Known rows, with every step that occurs:
kazev/zubu/kita/vomosur/semeb: [-14.4  47.5 -29.0  10.5 -16.1   0.2  64.1  -7.7 -35.2 -10.5  20.6 -20.0
 -15.8  15.2 -19.8  15.0   5.1  -4.2  18.9  14.5 -24.3   4.3 -50.2 -10.6
   3.5]
nuzu/semeb/vomosur/kita/digagi/kazev: [ -1.9  27.5 -28.9   7.5   4.3   0.3  27.9 -11.6  -9.2  59.7   4.5  -4.9
 -19.3  -2.3 -16.9  21.9  -7.4   1.1 -10.6   8.2 -35.8 -11.1 -54.2 -18.0
  -3.4]
luvi/zubu/kita/vomosur/semeb: [ -4.7  42.9 -25.3   7.7 -22.1  -1.4  66.2 -10.9 -43.7 -18.2  16.6 -12.8
 -12.8  12.6 -20.6  13.8   7.4   2.7  20.4  24.7 -32.1   1.2 -49.1 -10.5
   4.5]
fefomel/kita/vomosur/semeb: [-17.0  46.3 -30.8  -3.0 -14.4  -8.5  56.9  -6.6 -20.1 -18.0  12.1 -12.6
  -4.5  12.2 -16.3  12.0  16.1  -3.3   9.3  20.3 -37.4   9.6 -55.3  -9.5
   1.0]
fefomel/kita: [  4.4  35.0 -16.2 -11.4  11.6 -12.2  45.0 -12.3 -16.0 -14.6  18.4  -0.6
  -1.2  12.4  -3.3   0.6   3.4 -12.9 -25.9  14.1 -18.6  -6.1 -47.2 -15.8
  -7.0]
semeb/vomosur/kita/digagi/kazev/zubu/luvi: [  6.4  37.3 -11.0  12.1   6.5  14.0  36.6  -7.3   0.0  50.2  37.2 -10.5
 -16.7   2.1  11.3  33.8 -30.3  -2.5  -7.5   1.0 -12.2 -17.2 -52.9 -49.0
  12.8]
semeb/vomosur: [ 41.0  20.7   1.3  -6.8  -4.1  -7.4   7.0  -4.0   4.0 -11.8  15.7  -2.4
  -6.2  13.4  -3.8  16.9  -6.0  -2.1 -23.4  -0.5 -11.8 -12.4 -44.9 -28.8
  -7.4]
nuzu/semeb: [  1.7  21.1 -18.8 -23.9  26.5 -26.6  13.4  -9.4 -35.5  -8.4  17.9   3.5
  -5.1  16.3 -53.3  32.1  -8.8   5.8 -10.2  12.4   0.0 -24.5 -38.3  -3.1
  -9.1]
pifofu/luvi/zubu/kita: [ 19.7  33.4   7.4   5.6  -5.4   2.8  66.5 -13.1 -62.8  -7.5  26.7  -4.9
 -20.7  13.8 -20.1   1.8 -11.2   0.7  -7.9  19.0 -12.5 -24.8 -33.5 -17.8
   1.6]
zubu/luvi: [ 30.9  23.5  -4.6 -10.0   5.1  -2.9  18.7 -11.0 -23.3  12.5  27.2   1.9
  -3.4  15.5   0.5  37.6  -1.3   6.3 -15.6  14.0 -14.9 -23.4 -45.1 -35.9
  20.6]
vomosur/kita: [  3.0  29.6 -30.1 -10.7  -9.1 -12.8  49.2 -18.1 -21.2   5.5   8.2 -12.0
  -9.0  23.3  22.6   8.7  16.0  -4.8 -17.4  19.6 -13.8  -6.8 -39.7 -14.0
  -0.8]
luvi/zubu: [ 19.1  26.9  -8.2 -16.3  -7.8 -12.6  47.6 -21.8 -42.7 -28.5  34.3  12.4
   0.1  19.1 -13.7  20.6 -13.4  10.8   3.5  37.7   4.2 -22.7 -29.4 -22.3
   0.8]
digagi/kazev/zubu/luvi/pifofu: [ 16.4  24.0   6.6  -6.9  31.5   0.6  39.0   7.7 -57.3  18.8  44.1  -5.5
  -8.6  16.5  -8.6  32.6  -8.3  -2.6 -14.5  25.7  10.3 -18.5 -53.9 -36.7
   0.6]
semeb/vomosur/kita: [ 17.8  27.3 -18.0  -3.9 -11.7  -7.4  38.5  -9.8  -0.5   6.1   6.1 -15.6
 -12.7  15.5  29.5   3.3   4.2  -6.9 -23.9   7.3 -18.5  -4.7 -45.9 -24.4
  -8.1]
pifofu/luvi/zubu: [  8.1  33.1   7.4 -25.1 -10.0 -10.2  53.9 -11.5 -43.7 -19.2  31.9   7.9
  -1.4  17.9 -25.4  19.4  -8.3  12.4  -4.7  31.3  -4.5 -25.2 -27.3 -21.5
   2.8]
kazev/zubu: [ -9.3  41.1 -20.6 -10.6   9.1  -5.7  40.0 -14.1 -16.1  -8.7  46.3  -7.7
  -8.2  27.4 -12.2  25.8 -19.7  -9.6  -0.2   6.2  22.2 -13.3 -33.6 -23.2
  -2.9]
pifofu/luvi/digagi: [ 16.6  28.1  -4.7 -34.3  19.9 -22.3  47.3 -11.0 -42.0 -12.2  22.4  -8.9
   0.8  25.7 -15.3  23.5  -0.4  -4.4  -7.7 -10.1  -2.8 -21.0 -18.5 -11.8
  13.8]
semeb/vomosur/kita/digagi/luvi/pifofu: [ 20.4  21.2 -28.3  -5.6  25.4 -15.3  36.7  14.5 -40.7  41.8  16.1  -3.5
 -10.2  10.8 -12.4  15.0  -6.1  -0.9 -26.6  23.2 -10.0  -9.1 -67.8 -36.9
 -15.3]
nuzu/semeb/vomosur/kita/digagi: [  5.7  31.8 -30.3   0.2   3.8 -17.0  42.4  -8.0  -1.9  51.9   3.9 -11.0
 -12.6  -0.9  10.6   8.0  -2.1  -7.5  -5.6   2.7 -27.9 -16.4 -46.3 -24.0
  -8.3]
semeb/vomosur/kita/fefomel: [ -3.3  31.7 -25.7  10.1 -12.0  -4.1  43.3 -20.7   5.7 -20.9   7.2  -6.7
 -12.0  -4.0  34.6   4.8   6.7   3.8 -14.3  11.5 -40.2 -22.8 -51.3 -32.1
 -21.7]
semeb/vomosur/kita/digagi/kazev/zubu: [-17.0  42.8 -26.6  10.6   4.6   8.0  44.4 -11.5   1.2  40.6  34.8 -13.5
 -20.0   9.1  -4.6  21.4 -29.3 -10.8  -0.1  -0.3  -0.9  -8.2 -45.6 -30.0
  -5.8]
pifofu/luvi/zubu/kita/digagi/kazev: [  3.1  31.9 -13.1  13.6  -1.7  10.1  44.5 -14.1 -36.5  53.4  14.1  -1.9
 -21.9   0.2 -29.2  18.6  -7.2   4.1  -4.5  15.1 -35.7 -18.9 -46.2 -18.1
   6.3]
digagi/kita/vomosur: [ -4.2  34.5  -9.0  -0.7  -0.1  -5.4  59.7  -6.0 -29.6 -12.1   6.8   2.0
   2.4  26.4  26.7  16.4  -3.4   0.2   4.5   7.9 -38.7 -24.4 -55.6 -21.4
 -16.4]
kita/digagi/luvi/zubu/kazev: [ 15.8  25.0 -22.0   3.8  -5.9   9.1  39.2  -7.3 -39.0  15.5  35.1   6.0
 -20.7   3.6 -13.8  30.2 -21.0  10.8  15.3  28.7   1.3 -21.5 -48.4  -7.2
  16.9]
vomosur/semeb: [  2.3  36.3 -31.5 -13.3 -17.2 -11.4  20.0 -13.3 -31.0  -5.2  17.1 -12.2
 -11.9  16.0 -35.1  28.6  20.4   2.3  -1.4  23.7 -12.8  12.5 -39.1  -4.1
  11.0]

Rows:
[ -8.8  38.7 -16.5   9.0  14.5  -0.6  48.0 -22.5 -24.3 -13.7  26.0  -2.2
 -11.2  -0.7  35.8  23.4 -24.9   3.1  -1.5  -3.5 -27.9 -30.3 -41.8 -36.7
 -16.7] -> kazev/zubu/luvi/digagi/kita/fefomel
[ 13.3  24.7 -29.8  -9.2  34.3 -17.3  41.1  12.6 -49.0  35.2  20.4   1.8
  -5.8  11.6 -24.4  15.5  -4.9  -2.1 -26.1  27.8 -10.4 -10.7 -66.5 -32.0
 -14.5] -> fefomel/kita/digagi/luvi/pifofu
[ 11.6  25.0 -21.1   7.2  -1.7   7.4  40.6  -2.0 -30.3  22.0  30.3  -0.5
 -25.8  -4.1 -12.5  25.2 -30.5   9.2  11.2  22.1  -1.1 -20.1 -53.2  -9.1
   7.6] -> nuzu/semeb/vomosur/kita/digagi/luvi/zubu/kazev
[  9.1  25.7 -18.4  -6.4   0.8 -14.0  34.7  -6.4  -4.6   7.1   5.5 -14.1
 -14.6  10.7   9.8   7.1  -4.4  -4.2 -23.4   5.0 -16.1  -9.1 -46.8 -19.4
 -13.5] -> nuzu/semeb/vomosur/kita
[-13.0  39.5 -23.6  28.7   1.4  10.9  53.2 -24.1 -24.5 -14.7  26.8  -7.0
 -24.1  -4.2   1.3   9.7 -11.6  -0.1  -1.4   7.7 -28.8 -28.6 -48.7 -27.7
 -16.2] -> digagi/kazev/zubu/kita/fefomel
[ -8.3  37.6 -15.9  -2.4   3.5  -9.9  74.1  -5.5 -12.4 -31.3  11.4   2.0
   9.0  18.8  13.8   1.2   5.2  -8.3   1.6  12.6 -40.0 -21.3 -59.4 -20.9
 -10.9] -> fefomel/kita/vomosur
[  1.7  32.6 -66.7   0.0   4.2 -14.3  33.6  -7.9  -7.0  60.8   4.9   2.5
 -11.6  10.5 -16.1  22.4 -14.4   6.5 -20.4  13.6 -28.0  -8.2 -63.9 -33.7
  -1.2] -> vomosur/kita/digagi/luvi
[ 18.5  21.3 -30.2 -10.7  30.4 -18.1  33.0  11.3 -52.5  35.5  20.4   3.3
  -6.5  16.3 -27.9  23.3  -2.4   2.2 -21.5  28.8  -5.1 -13.8 -63.6 -31.2
 -10.9] -> kita/digagi/luvi/pifofu
[  0.3  36.4 -11.3   9.8  15.3   9.4  33.3  -5.0  -4.0  51.0  37.3  -9.8
 -17.6  -0.7  -2.5  35.7 -36.7  -1.0  -6.8  -0.7 -10.4 -20.6 -53.6 -45.0
   9.4] -> nuzu/semeb/vomosur/kita/digagi/kazev/zubu/luvi
[  7.7  34.3  -7.9   3.3  10.8  11.7  27.7 -11.4 -15.3  27.5  43.7  -3.8
 -11.6  12.6  -6.4  43.5 -26.0   1.9  -8.6   8.0  -2.5 -18.8 -47.5 -41.9
  17.6] -> digagi/kazev/zubu/luvi
[ -9.9  42.6 -26.6  -4.2 -10.1  -8.5  54.4  -7.9 -38.1 -10.0  10.5 -15.0
  -7.5  18.1  -3.1  23.2   4.9  -0.2  16.5   9.9 -32.3   5.9 -47.3  -9.5
   1.1] -> luvi/digagi/kita/vomosur/semeb
[-14.4  33.2 -34.9   5.5  -9.9  -7.7  50.7 -26.5  -9.4 -20.8   8.9  -4.5
  -9.8   1.4  31.2   8.7  15.4   5.1 -10.2  19.3 -38.2 -23.8 -47.4 -25.2
 -16.0] -> vomosur/kita/fefomel
[ 12.9  22.5 -34.8  -9.4  27.2 -17.7  42.5  10.3 -51.3  42.2  16.8  -1.5
  -8.6  15.4 -15.6  18.0  -0.5   0.4 -23.3  29.9  -8.9 -10.6 -64.8 -32.1
 -12.4] -> vomosur/kita/digagi/luvi/pifofu
[ 12.5  31.2 -38.6  -5.8  -2.3 -12.4  46.5 -15.5 -30.4  16.3  28.8  18.0
  -4.1   9.7 -28.3  25.0 -32.6  16.8  -0.2  33.8  -9.3 -20.6 -46.7 -36.1
  -0.6] -> kita/digagi/luvi/zubu
[ 22.5  30.2 -13.5 -15.4  28.7 -11.8  48.3 -17.3 -32.1  -3.2  43.2  -8.8
  -1.5  21.4   6.9  35.2 -28.0  -6.3   3.9 -10.2  13.1 -23.1 -24.7 -32.4
  21.8] -> kazev/zubu/luvi/digagi
[  0.5  33.2 -10.0  -4.4  10.1 -10.1  69.6  -7.9 -36.1 -17.8   9.5  -0.3
   3.9  26.9  31.7  16.7 -11.4  -2.8  11.6  -2.5 -32.8 -25.3 -48.1 -20.6
 -11.5] -> luvi/digagi/kita/vomosur
[ -7.9  33.8 -17.3   6.5   0.5  -2.8  32.5 -21.9 -22.3 -17.4  11.3   4.0
 -11.5   2.1  25.9  18.2  -2.7   7.2 -12.1  11.0 -39.0 -26.3 -48.3 -26.3
 -25.1] -> digagi/kita/fefomel
[  3.1  33.5 -28.5  23.9  -4.5   2.5  56.6 -25.4 -33.6 -24.3  21.3   6.2
 -18.0  -5.8  -2.4   7.2 -15.2  12.6  -3.8  21.5 -34.9 -32.9 -51.4 -33.0
 -16.3] -> digagi/luvi/zubu/kita/fefomel
[  4.2  33.2  -6.2  -1.5  11.5  -6.2  67.6  -6.5 -34.8  -8.7  12.5  -0.4
   4.0  23.9  36.6  20.5 -14.9  -0.7  10.9  -2.9 -35.9 -28.6 -50.7 -28.7
  -5.5] -> zubu/luvi/digagi/kita/vomosur
[ -9.4  38.5 -24.9  26.6   8.5   7.6  60.5 -27.1 -29.7 -19.4  28.3  -8.7
 -22.4  -3.1   5.3   9.8 -17.6  -1.8   3.2   0.0 -24.5 -28.8 -42.6 -27.5
 -12.5] -> luvi/digagi/kazev/zubu/kita/fefomel
[ 20.2  22.6  -0.4  -3.7  -9.4   9.3  39.8 -12.0 -46.8 -15.6  39.2   1.4
 -17.8  10.2  -3.5  27.5  -7.6   6.2  18.5  31.6  10.9 -22.4 -36.0   2.7
  17.8] -> luvi/zubu/kazev
[  9.7  30.1   3.1  -1.1  36.0  -0.3  50.7   9.8 -50.1  34.0  42.0  -8.0
  -9.5   6.1  -3.1  22.2 -11.7  -8.9 -13.7  23.0  -0.1 -17.4 -57.8 -40.0
  -2.7] -> fefomel/kita/digagi/kazev/zubu/luvi/pifofu
[  4.0  28.1 -27.9   9.8  -4.2   4.6  30.2 -14.2  -6.3  58.4   4.1  -5.9
 -17.6   1.6  -2.9  19.3  -0.8  -0.2 -11.4  10.6 -37.5  -8.9 -52.6 -21.2
   0.9] -> semeb/vomosur/kita/digagi/kazev
[ 11.8  32.7 -29.6   2.3  -5.5 -12.5  45.5 -10.5   0.8  51.0   3.1 -11.7
 -12.4   2.5  24.3   5.4   4.3  -8.8  -7.1   4.6 -29.2 -13.8 -46.0 -26.8
  -4.5] -> semeb/vomosur/kita/digagi
[ 12.9  34.2  -3.8  -6.7  25.9  -4.1  42.2 -12.3 -43.2  16.4  28.9  -7.9
 -10.1  20.4  29.6  29.6 -36.1  -6.2  -7.0 -11.2  -2.5 -15.6 -34.2 -29.7
  -0.6] -> kazev/zubu/luvi/digagi/kita
[ -8.6  30.6 -26.0   8.3  -3.1  -8.9  40.2 -18.4   2.1 -19.9   6.6  -5.6
 -13.1  -7.3  21.3   7.8   0.1   4.9 -13.8   9.8 -38.6 -25.5 -51.7 -28.5
 -25.7] -> nuzu/semeb/vomosur/kita/fefomel
[ 21.2  20.3 -15.2  -5.0  16.6   2.7  25.9 -20.0 -33.1  19.6  22.9  -0.2
  -7.9  13.5 -14.9  40.1 -13.4   5.3  -8.3   2.8 -16.1 -15.6 -38.5 -20.9
  20.8] -> zubu/luvi/digagi/kazev
[  7.8  24.8  -9.7 -15.7  12.8  -2.2  31.6 -14.0 -35.9  14.5  17.3  -3.4
  -9.3  17.9 -29.4  32.5  -3.1   3.0 -12.0   0.3 -17.9 -13.1 -33.7 -10.6
  13.7] -> pifofu/luvi/digagi/kazev
[ 10.9  29.5 -21.6   6.6  -2.2   9.7  47.5  -5.8 -35.7  13.8  35.2   4.4
 -20.7  -0.4 -10.1  21.7 -23.3   6.6  11.4  27.8  -3.0 -18.0 -52.3  -7.6
  13.3] -> fefomel/kita/digagi/luvi/zubu/kazev
